Every row comes from one small tree of marks. Brackets hold a mark, then the marks that hang from it, in the order of their numbers. Every link used is in the known rows. Which tree was each row made from?
In the rows, zero is written as 100.
Known rows:
{k_614 {k_385 k_85 {k_998 k_466}}}: 109; 81; 106; 96; 112; 110; 71; 121; 115; 78; 83; 105; 79; 91; 82; 89; 109; 114; 98; 91; 76; 115; 107
{k_85 {k_385 k_614 {k_672 k_466} k_998}}: 98; 89; 108; 102; 100; 78; 85; 122; 116; 97; 88; 89; 73; 96; 99; 103; 117; 113; 93; 80; 101; 97; 98
{k_998 {k_385 k_85 {k_412 k_58 k_466} k_614 k_672}}: 88; 83; 112; 96; 111; 64; 87; 100; 128; 96; 107; 105; 96; 95; 78; 101; 117; 125; 98; 74; 88; 124; 102
{k_614 {k_385 k_85 k_412}}: 101; 80; 109; 97; 109; 100; 79; 118; 112; 89; 106; 104; 86; 98; 91; 92; 108; 108; 93; 94; 71; 104; 102
{k_614 {k_385 k_85 {k_412 {k_466 k_998}} k_672}}: 114; 78; 109; 91; 124; 84; 77; 115; 119; 84; 115; 97; 84; 98; 95; 103; 112; 121; 92; 82; 75; 101; 100
{k_998 {k_385 k_85 {k_412 k_58} k_614} {k_466 k_672}}: 104; 95; 111; 112; 115; 114; 84; 97; 111; 93; 88; 127; 100; 85; 57; 82; 117; 124; 95; 84; 58; 118; 105
{k_58 k_412}: 105; 96; 95; 100; 103; 111; 102; 98; 116; 100; 105; 99; 99; 111; 89; 76; 111; 103; 100; 93; 100; 107; 112
{k_614 {k_385 k_85 {k_412 k_58 k_466} k_672 k_998}}: 110; 72; 117; 99; 114; 71; 67; 114; 125; 89; 102; 92; 88; 99; 86; 94; 116; 131; 97; 71; 61; 120; 96
{k_614 {k_385 k_85 {k_412 k_58} k_672}}: 106; 79; 115; 105; 110; 80; 73; 116; 108; 89; 110; 99; 93; 101; 86; 103; 112; 116; 93; 82; 78; 115; 95
{k_85 {k_385 {k_412 k_58} k_614 {k_672 k_466} k_998}}: 98; 87; 118; 110; 100; 67; 79; 117; 113; 111; 96; 89; 81; 98; 92; 97; 122; 129; 93; 69; 77; 104; 92
{k_507 k_385}: 97; 92; 107; 93; 106; 113; 104; 111; 112; 113; 101; 100; 80; 86; 90; 87; 103; 95; 97; 108; 110; 102; 110
{k_466 k_998}: 109; 100; 104; 91; 138; 113; 99; 114; 106; 94; 103; 105; 86; 98; 98; 88; 110; 109; 95; 97; 102; 79; 110
{k_58 {k_412 {k_385 k_85 k_614 {k_672 k_466}}}}: 106; 89; 95; 92; 111; 100; 92; 96; 111; 82; 104; 106; 91; 108; 96; 101; 107; 108; 97; 86; 121; 114; 108
{k_466 {k_672 k_385} k_998}: 124; 108; 110; 105; 139; 136; 106; 107; 95; 63; 88; 111; 88; 95; 97; 78; 112; 104; 93; 110; 91; 57; 101
{k_507 {k_385 k_85 k_412 k_614 k_672 k_998}}: 103; 74; 107; 101; 101; 77; 60; 125; 137; 109; 98; 100; 67; 75; 89; 96; 108; 116; 91; 88; 114; 115; 106
{k_58 {k_412 {k_385 k_614 k_672 k_998} k_466}}: 108; 84; 95; 83; 116; 90; 95; 90; 125; 82; 101; 99; 91; 107; 101; 66; 110; 123; 100; 81; 101; 120; 109
{k_998 {k_385 k_85 k_412 k_614} {k_466 k_672}}: 107; 94; 106; 106; 112; 116; 84; 101; 114; 88; 89; 128; 95; 81; 63; 78; 115; 117; 93; 91; 70; 110; 107
{k_672 {k_385 k_85 {k_412 k_58} k_614 k_998} k_466}: 100; 89; 125; 100; 111; 81; 81; 106; 110; 78; 85; 105; 82; 98; 88; 109; 117; 120; 100; 77; 74; 97; 95
{k_385 {k_412 k_466}}: 103; 90; 111; 84; 117; 84; 100; 91; 118; 108; 121; 101; 96; 103; 91; 69; 115; 115; 96; 84; 63; 99; 104
{k_614 {k_385 k_85}}: 99; 85; 106; 95; 111; 108; 84; 119; 111; 79; 98; 102; 83; 102; 92; 101; 105; 99; 95; 98; 85; 105; 105
{k_412 k_58 k_385 k_466}: 93; 93; 118; 75; 136; 98; 117; 77; 100; 88; 109; 103; 100; 110; 92; 75; 109; 119; 103; 85; 70; 117; 103
{k_58 {k_412 {k_385 k_614}}}: 98; 93; 94; 91; 112; 114; 101; 94; 107; 84; 101; 109; 94; 109; 101; 68; 105; 107; 98; 96; 108; 112; 112
{k_507 {k_385 k_672}}: 105; 90; 107; 95; 103; 95; 97; 111; 111; 109; 106; 96; 82; 84; 91; 94; 104; 97; 94; 104; 129; 105; 106
{k_614 {k_385 k_85 {k_412 k_58} k_672 {k_998 k_466}}}: 116; 76; 116; 106; 112; 82; 60; 117; 112; 88; 95; 103; 88; 90; 76; 91; 115; 131; 95; 76; 70; 124; 97

Which tree is each row?
95; 92; 110; 93; 110; 91; 88; 110; 111; 61; 79; 105; 78; 95; 102; 73; 110; 105; 96; 103; 105; 95; 104 => {k_672 {k_385 k_614 k_998}}
90; 91; 116; 88; 129; 107; 98; 95; 97; 80; 100; 111; 94; 102; 86; 94; 105; 108; 99; 93; 100; 117; 106 => {k_412 k_58 {k_385 k_85}}
107; 82; 105; 97; 109; 91; 78; 120; 111; 76; 103; 98; 85; 100; 93; 108; 107; 100; 92; 94; 104; 109; 101 => {k_614 {k_385 k_85 k_672}}
98; 81; 112; 106; 105; 79; 70; 115; 126; 113; 111; 100; 77; 85; 85; 110; 109; 114; 90; 85; 103; 119; 103 => {k_507 {k_385 k_85 {k_412 k_58} k_614 k_672}}
105; 89; 105; 81; 136; 115; 97; 88; 119; 66; 102; 115; 84; 102; 98; 82; 107; 109; 91; 91; 73; 102; 107 => {k_412 {k_385 k_85 k_614} {k_466 k_672}}
93; 90; 105; 67; 132; 96; 107; 86; 110; 79; 109; 110; 86; 106; 108; 71; 105; 111; 96; 92; 84; 108; 108 => {k_412 {k_385 k_614} k_466}
105; 86; 116; 102; 113; 110; 92; 100; 129; 116; 109; 100; 85; 88; 76; 95; 112; 115; 96; 87; 62; 108; 104 => {k_507 {k_385 k_85 {k_412 k_58 {k_466 k_672}}}}
104; 98; 104; 92; 131; 100; 106; 115; 103; 91; 97; 106; 93; 89; 90; 92; 110; 113; 99; 100; 126; 86; 109 => {k_466 {k_998 {k_385 k_672}}}
106; 88; 115; 78; 154; 92; 99; 90; 110; 76; 110; 102; 90; 102; 92; 107; 112; 129; 99; 77; 94; 111; 105 => {k_412 k_58 {k_385 k_85 k_672} {k_466 k_998}}
103; 87; 116; 108; 102; 80; 80; 109; 111; 106; 94; 92; 87; 87; 77; 78; 122; 130; 95; 77; 79; 114; 96 => {k_85 {k_385 {k_412 k_58} k_672 {k_998 k_466}}}
111; 103; 106; 100; 114; 129; 112; 94; 96; 90; 84; 122; 105; 85; 64; 67; 111; 106; 99; 103; 84; 102; 107 => {k_998 k_385 {k_466 k_672}}
99; 93; 113; 101; 109; 78; 88; 97; 101; 101; 100; 118; 102; 87; 67; 79; 116; 127; 96; 81; 90; 126; 103 => {k_998 {k_385 {k_412 k_58} k_614 k_672} k_466}
97; 78; 107; 100; 103; 94; 66; 125; 138; 112; 93; 104; 66; 77; 88; 89; 107; 116; 93; 91; 94; 111; 110 => {k_507 {k_385 k_85 k_412 k_614 k_998}}
105; 95; 113; 90; 111; 103; 96; 100; 102; 64; 78; 107; 84; 88; 86; 67; 111; 107; 100; 105; 101; 99; 104 => {k_672 {k_385 {k_998 k_466}}}
87; 85; 111; 103; 106; 69; 82; 108; 119; 95; 101; 109; 97; 91; 77; 101; 114; 118; 96; 82; 105; 121; 102 => {k_998 {k_385 k_85 {k_412 k_58} k_614 k_672}}
105; 91; 104; 94; 116; 94; 71; 111; 118; 91; 84; 112; 78; 92; 87; 68; 112; 119; 94; 85; 85; 113; 111 => {k_385 k_614 {k_998 k_466}}
106; 86; 111; 97; 101; 87; 92; 110; 111; 119; 114; 98; 85; 81; 89; 85; 106; 105; 92; 100; 116; 104; 103 => {k_507 {k_385 k_412 k_672}}
81; 86; 111; 94; 113; 82; 93; 99; 129; 100; 102; 109; 95; 96; 77; 94; 115; 124; 101; 78; 68; 120; 107 => {k_998 {k_385 k_85 {k_412 k_58 k_466} k_614}}
108; 81; 115; 107; 123; 83; 59; 105; 144; 96; 96; 105; 85; 99; 81; 83; 122; 137; 93; 62; 34; 113; 102 => {k_385 k_85 {k_412 k_58 {k_466 k_672}} k_614 k_998}
104; 88; 108; 68; 130; 84; 113; 84; 103; 79; 114; 103; 94; 102; 102; 76; 106; 109; 97; 92; 107; 109; 103 => {k_412 {k_385 k_672} k_466}
98; 86; 117; 105; 114; 74; 66; 112; 119; 109; 96; 105; 88; 99; 89; 65; 116; 132; 94; 73; 62; 111; 101 => {k_385 {k_412 k_58} k_614 k_998}
103; 89; 105; 67; 152; 113; 106; 94; 115; 73; 107; 108; 81; 97; 100; 93; 106; 117; 99; 92; 94; 97; 112 => {k_412 {k_385 k_85} {k_466 k_998}}
84; 92; 107; 94; 105; 87; 99; 107; 110; 102; 99; 114; 97; 92; 87; 72; 109; 111; 97; 96; 93; 104; 106 => {k_998 {k_385 k_412 k_614}}
111; 86; 108; 94; 113; 109; 83; 117; 103; 85; 84; 105; 85; 94; 87; 70; 108; 115; 98; 95; 72; 109; 104 => {k_614 {k_385 {k_998 k_466}}}
106; 80; 106; 92; 119; 84; 74; 115; 138; 108; 116; 99; 68; 82; 94; 109; 110; 120; 90; 84; 100; 106; 108 => {k_507 {k_385 k_85 {k_412 {k_466 k_998}} k_614 k_672}}
99; 87; 118; 101; 112; 88; 68; 103; 117; 66; 83; 112; 79; 89; 80; 83; 116; 125; 96; 85; 75; 113; 102 => {k_672 {k_385 k_85 {k_412 k_58} k_614 {k_998 k_466}}}
